Known rows, with every step that occurs
x n j a f: [ 24  48  13  34 -36  -1 -28 -18  39   6  20 -63 -24  15  20 -19  19  -4
 -48  -5 -20 -28  -6 -36  -4 -11 -13  23  30  -1  42 -33  40 -29 -16]
h k b x n j a f: [ 54  96   1  35 -38 -17  34  -2  76   1  44 -54 -45  45  25 -35 -20  12
 -75  72  27   8 -20 -23 -15 -22   5  -4  -2  14  82 -39  34 -13   4]
b h k x f a: [ 43  51  13  10 -32  54  16 -18 -18 -19  15 -27 -37  49 -35 -31  42   5
 -60  39  -3  17 -31  -4  75 -24  -5 -29 -69 -13  48 -14 -27  12  10]
h k b x f a t: [ 76  87  11  24  -6  10  36  -2   5 -13  64 -17 -43  43 -13 -51  -8  -2
 -44  89  -8  10 -14  25  27 -43   9 -62 -18  13  26 -22  -6  27  52]
n j: [  0  28 -14  28 -35   4   5  -2  13   2 -12 -11   6   7  10  -7  24  -3
 -15  -5  -1   1   8 -10   3  21  11   7 -19 -31   8 -12   2  -2  -8]
j a f x h: [ 14  41   7  -4   1   6 -35 -34  -1 -15  65 -34 -23 -16  -8 -30   2  18
 -34  12   2 -43   9   4  60 -49 -31 -46  13  12  43   3  62 -16   4]
a f x: [ 14   8   5  -6  -8  26 -14 -28   7 -18  61 -17 -17 -35 -18 -47  -2   3
 -16  26  -9   7  42  21  53 -29  -8 -15  -4  -7  17  -2   2  22   8]
t a f: [  8  15 -28  18   0   3  -3  -9  17 -11  60   1 -33  -3 -40 -34  22  20
   4  38   3   9  32  21  12 -43   0 -10  44 -14  23 -19  37  17 -28]
t a f x h b: [-16  65 -33 -12   7 -11  -8 -25  -3 -57 110   1 -48 -18 -17 -59  36  30
 -25  80  34 -21  19  39  99 -80  -9 -32  33  -7  42   7  45  10  -7]
x b: [ -7  23 -20  -3 -12   3  -7  -1  -8  -6  -2  -7   9  -7  39  13 -11 -15
  -8  24 -20 -15  -2  -7  19 -21 -34   6  -5  19  -1 -12 -12  -2   8]
t a j n: [ 25  37 -20   1   6 -21  10 -10  16  46  66   1 -32  21 -16  -7   5  41
  11  21   4 -18  15   3 -18 -13  46  -9  33 -34  14  25  54  46 -39]
h k b x n j a: [ 36  89   0  22 -49 -32  42   5  54  11  14 -56 -33  64  38  -5 -27  18
 -85  55  35 -11 -44 -32 -26   0  11 -13 -29   2  56 -24  28  -8  11]
s t a: [  1  27 -49  35 -13  -3   2 -12  -9 -10  23   7  -6  31 -62  -8  -1  10
  -9  16  -6 -11  -4   8  -6 -23  34 -43  33 -37  -5 -24  17  46 -12]
n j a f x k: [ 52  65   8  13 -44  31 -43 -44  23   1  39 -83 -10 -12 -10 -39  10  14
 -62   9 -17 -24  13 -15  31 -23 -31 -28  -8 -42  50 -15  42  -9   9]
b x: [ 19  21  -3   2   8  -3  38 -11  25   0  -4  14 -14 -20 -26   9 -31  21
  -1  36  18 -15   3   8   6 -11  10 -18   3  -2   2 -14  -2   6  29]
k x h: [ -2  36  16 -12  -3   3   6   6 -20  10  -3  -5 -12  15  23 -28  20  16
 -29  -3   5   9 -17   0  52 -22 -10  11 -49  16  13 -21  37 -34  20]
k b x: [ 22  24  -1  -8  11 -13  47  10  26   4  -6   9 -16  16 -10 -19 -40  25
 -13  55  30   3  -9  15  -5 -13  10 -26 -27   3   0 -15  15   2  29]
n j a f: [ 26  35  -9  56 -33   0 -15 -10  35  -2  16 -27 -15   6 -14 -16  27   1
 -20 -14   1 -13  21 -10  -8  -9   1 -18  26 -27  52 -13  39 -24 -24]
x f a j: [ 38  52  21 -22   8  39 -20 -14 -10  11  56 -37 -10  17 -18 -17  31 -10
 -37  32 -44  -1  -5  22  44   1  11 -19   7 -14  -3  -6  14   5   0]
a f x k: [ 44  38  18 -30   0  44 -37 -43  11  -6  55 -55  -6 -36  -5 -53 -11  10
 -32  39 -24   8  19   3  52 -38 -38   0  -5  -4  22 -19   9  10  27]
k b h x n j: [ -3  68 -25 -10 -27  -8   3   7  26 -16  -9 -20 -32  54  35 -48  27   1
 -40  69  34   9 -37 -49  16  24 -20  54 -50 -10  34 -48   8  -6   9]
h x k b: [ 26  59  -7 -37   9 -11 -13  15  17 -14  12 -40  -4  31  26 -43   1  -4
 -32  60  30  42 -32 -13  -2   1 -32  11 -24   9  31 -31  28 -21  29]
h b k x f: [ 54  51  30  -1  12  35  15  11  18 -22 -23 -17 -16  19 -14 -10  17  22
 -23  34  15  -4 -47  -1  41 -40  -4   0 -35  -9  47 -23 -15 -36  37]
a f n j: [  7  22  15  14 -24  28  14 -27  14  -5  22 -38 -18 -27  -4 -49  35 -10
 -22   1 -26   2  25  -2  33  12  16  23  -5   2  18 -11   6  22 -35]
n j a f x k b h: [ 57  69   6  -1 -29  42 -32 -33  22   6  18 -60 -26  30 -19 -68  -3  33
 -55  45   6 -23 -12 -27  35 -29 -48 -30 -50 -48  56 -17  46   3   4]
f x h: [-13  36  -1 -32   0  10 -14 -26 -21  -9  38 -18  -2 -15  14 -19  -1  13
 -30  24  -2 -25  -2   2  71 -19 -19 -19 -32   7   0   4  23   5  21]
f x n: [ -4  15  25 -39 -20   8 -22 -32 -10  -2  34 -53 -11  -7  27 -20 -15   5
 -54  21 -22 -29 -10 -16  42  -9 -17  19 -25   7 -17  -6  -6  21  25]
s t a f x k b h: [ 49  67 -37  -9  -1  53 -23 -40  -2 -12  57 -25 -28  39 -74 -90 -21  39
 -36  89  -6  -3 -11  -4  48 -66 -24 -42 -14 -47  23 -43  31  65   7]
k b h x f n j: [ 24  77 -11 -16 -14  37  30 -13  18 -20 -13 -48 -27  17 -10 -62  44  -8
 -42  68  18  -7 -39 -33  40  30 -18  10 -70  -9  23 -37   9  17 -12]
k x n j: [  5  43  26  10 -60   5   6  -1   4  21 -19 -51 -16  28  44 -35  29   5
 -67  -8 -18  11 -16 -24  27   9   6  53 -60 -15   7 -44  12 -19  17]

Rows
[ 14  25  10  11 -36   0  30  13  -5   1  18  -4 -19  25  15 -23  11   4
 -37   8  23  57  -2   9  18  -4  19   4 -52   6  46  -3  -8   2   5]
h k x
[ 47  72  12  26 -24 -14  17  -6  67  10  14 -54 -41  32   9 -38 -21  20
 -63  53  12 -27 -15 -21  -9 -26  -5  -4   4   0  43 -48  54 -27  13]
k b x n j a f
[ 24  78 -45  38 -67  36 -11 -40  17 -29  55 -23 -29   2   5 -20   5   4
 -49  56   4 -25  20 -23  60 -38 -39 -32 -27 -22  91  -3  -8  26 -15]
n j a f x b h k
[ 68  65  22  14   7  11  21  -6  -4  -5  32 -18 -38  31 -28 -56  -9   5
 -31  71 -24 -23 -12  26  31 -45  -1 -59 -12  -2 -13 -33  13  16  63]
k b x f a t
[ 24  69  -1  -6 -11  -8 -10  -9  10 -19  93 -41 -31  32  22 -53 -10  13
 -59  53  32  11  -8   6  47 -49 -25 -55 -22  28  81  11  60  -7  -7]
j a f x h k b
[ 59  55  48  39 -47   3 -22   0  -4  41 -16 -38 -40  61  23 -22   6  32
 -41 -26 -31 -41 -33 -45 -10 -13   2  29 -31 -22  48 -39  35 -22  46]
b k x n j a t
[ 13  14   5  -2  28   2   4  11  13 -33 -10  21 -11  17  -6  21  -3  22
  16  28  29 -14 -30  -3   9 -20  10   2  12  -5  46  15 -31 -14  14]
h b k
[  8  27  -9  45 -43 -15  -5  -3  12   8 -15 -29  -2  26  -5  13  20   5
 -29 -31   8 -32  -5 -17 -20  14   8 -28  -1 -37  28   3  34 -19 -18]
n j a
[  6  49 -12   9 -48   6  22  12 -13  -4  17 -13 -11  20  53 -11   2 -12
 -47  32   0  43  -4   2  36 -27 -16   9 -55  23  47 -16 -18  -1  12]
h k x b
[ 26  20  17   0   0 -11 -11 -19 -10  29  51 -14 -22  33  -2  -7  14  10
 -10  -5 -22 -16   9   5  16   2  53 -25  13 -20  12  40  16  35 -17]
f a j n
[ 31  51  33  38 -60   0 -14  -9  26  17   8 -67 -39  26  20 -48  32   6
 -72 -16 -14  -7  -3 -24  16 -20  -5  30 -14 -10  51 -44  51 -39   0]
k x n j a f
[ -7  66 -21   3 -41 -19  -7  -4  29 -22  11 -42 -15  11  42 -18  38 -20
 -47  33  10   9 -12 -36  14  29  -3  55  -7  -2  27 -44   4 -14  15]
h x n j
[ -6  38  -5 -26  -6 -23 -13  -3  16 -24  23 -32 -21   4  34 -11  13 -17
 -32  39  12   8 -19 -27  11  10 -15  48  13  29  18 -31   1 -10  25]
h x n
[ 11  58  -5 -22  30 -13  37   9  20   2   1  10 -15  21  13 -20 -32  28
 -19  69  30 -10 -28   5  27 -27 -11 -21 -28  28   7 -26  40 -20  33]
k b x h
[ -1  48   4 -33  26   8 -12 -17  -8 -42  28   4 -14   4  10   3  -3  35
 -13  51  28 -42 -31   0  80 -39  -9 -19 -19   3  44  19  -5  -8  36]
f x h b k
[-13  25 -17 -21 -29  14 -14 -26 -23 -14  29 -25   7 -24  30  -6 -18  -7
 -34  35 -23 -28  13   4  58 -27 -35 -20 -34   1  -8   0 -15  24  25]
f x b
[ 19  26  26  35 -40 -13   1 -17 -29  21  15 -33 -31   6  -1 -30  24   3
 -18 -45 -29 -55   2  -9 -11  13  17 -17   3 -12   6  17  36  25 -13]
f n j a t
[  9  64 -23 -15  28  14 -14 -26  10 -54  88   6 -47   2 -30 -31  19  54
 -10  90  31 -34   1  21  93 -81  -9 -28  25 -13  70  -1  32   8   8]
t a f x h b k
[ 13  39  29 -10 -38  -1  15   5   1   9  24 -40 -28  36  52 -26   5  -1
 -64  18   1  43 -28 -16  21  -7   3  46 -46  30  37 -22  -8  -4  14]
h k x n
[ -1  56 -16  -7   5  -1   8   3   4 -14  39   0  -4  16  39   2   9  -4
 -18  30  17  21 -25 -10  28 -11 -10   3  -7  38  47   1   8 -12  -6]
x h k
[ 38  51  -6 -31  -5  22 -23 -23   8  -1  83 -61 -29  15 -18 -84  -5  38
 -50  81  -1  15  11  19  42 -59 -34 -27 -17 -27  21 -26  57  29   5]
t a f x k b
[ 35  55 -42  30   2 -14   7 -16   8  37  59   9 -16  35 -48 -11  -9  25
   7  13 -11 -21   3  -3 -24 -20  73 -32  48 -45  10   7  38  71 -32]
s t a j n
[ 47  41  22  23  -5  24 -27 -17 -30 -10  40 -26 -21  12 -16 -37  32 -18
 -17  14 -54 -25  -1  13  36 -33  -9 -35  14  -3 -14 -17  -1  11  33]
x f a t
[ 30  12  14  35  -7 -26 -19   3 -21  15  23   7 -25  14  -7 -11  -5   8
  13 -28 -11 -39   3   3 -30 -23  -5 -30  36  -2  13  12  37  -2  15]
j a t
[ 17  76 -19  -5  14  -4  46  -9  30 -14  34  15 -18  -2  13  11 -22  18
 -19  66  35   5 -20  -1  33 -23   2 -13  -6  38  47 -12   4  -3  24]
b x h k
[ 44  65  44   0 -20  48  37 -11   8 -16 -32 -56 -20  11  -6 -29  46  17
 -51  18  -3 -21 -46 -12  60  -6  17  14 -69 -18  41 -20 -17  -9  10]
h b k x f n j
[ 29  89  -7   8 -38 -14  54   6  53   4  16 -37 -24  46  49 -23 -21   9
 -72  82  25  25 -33 -25  -4   7  15  23 -47   9  40 -39  -6   5  22]
h k b x n j
[ 23  21  31 -13 -21   4 -40 -40  12  -2  63 -69 -33 -10   3 -32 -13   8
 -58  12 -19 -44   2 -13  33 -38 -28  -8  20  11  27  -6  32   2   9]
j a f x n
[ 12  44  31  26 -67 -14  -6  -2   4  28 -22 -67 -24  47  31 -18  23  12
 -82 -31  -7 -25 -29 -33   3   4   1  19 -41 -21  26 -28  45 -34   7]
k x n j a
[ 34  51  24  14 -32  28   7 -32   9  10 -13 -93  -5  -1 -14  -3  32  -5
 -57 -20 -27 -63 -33 -28   7  16  -5 -28 -17 -14   7  -5  34   0 -29]
x f n j a
[  1  43 -41   0 -13  27  10  -7  -2 -18  10  20 -11  12  30  13 -10  -6
  -4  60   6   3 -17 -24  26 -23 -39  13 -22  22  47  -3 -44  22  -8]
x b h k
[ 13  67 -10  24 -34  10 -29 -36  12 -13  53 -44 -18  -9   0 -37  24  13
 -49   7  -2 -40  17  -7  62 -30 -19 -39  -6 -20  51  -8  63 -18  -4]
n j a f x h
[ 35  45  -9 -24  -9  35 -31 -44   6  -8  86 -56 -27 -20 -35 -56   6  35
 -38  63 -13  -3  25  13  54 -55 -31 -19  12 -29  22 -22  40  33   5]
t a f x k
[ 28  38  -2  63 -41 -22 -14   3  -7  17  11  -2 -20  22   1 -15  19   2
  -2 -32 -15 -36  12  -8 -28  -2   8 -24  18 -34  21  -2  38  -3   6]
n j a t
[ 22  35  -5  38 -52  11 -20 -34  17 -10  45 -44 -19 -12 -25 -33  16   8
 -46  -4  -2 -26  37   2  32 -16   1 -44  -4 -44  44   0  37   4  -8]
n j a f x
[ 31  56 -29 -12  18  34   0 -13  24 -31  -4  -2 -20  -9 -32 -15  26  -6
   0  63  22  -9 -23 -28  31  -4 -38   5  -6  -3  30 -37  -9  -7  17]
b h x f
[ 65  36  35  -2   7  60   5  -2  15  16 -34 -36  -6  19 -22  -6   2  22
 -24  16 -16  -3 -37 -19  25 -19 -14   5 -58  -8  30 -44   1 -24  36]
b k x f
[ 15  20   2   5 -26  23  34   2  -8   2   0  24 -34  33  -9 -25  12  18
 -18  23  31  39 -13  -7  31  -8   4  12 -65  -4  54  -1 -21  13   1]
b h k x
[ 53  42  41  26 -28  28 -10  -8 -45   3  29 -32 -36  25 -17 -64  44  -6
 -41   1 -50  -4   1  23  57 -41   1 -28 -32 -12  -6 -28  11   3  49]
k x f a t
[ 41  72  19   8 -49  68  51 -26  -1   5 -11 -50 -30  13  -9 -48  48   7
 -62  28  -5   8 -33 -28  61  15   2  20 -99  -9  42 -23 -18  28 -20]
b h k x f n j
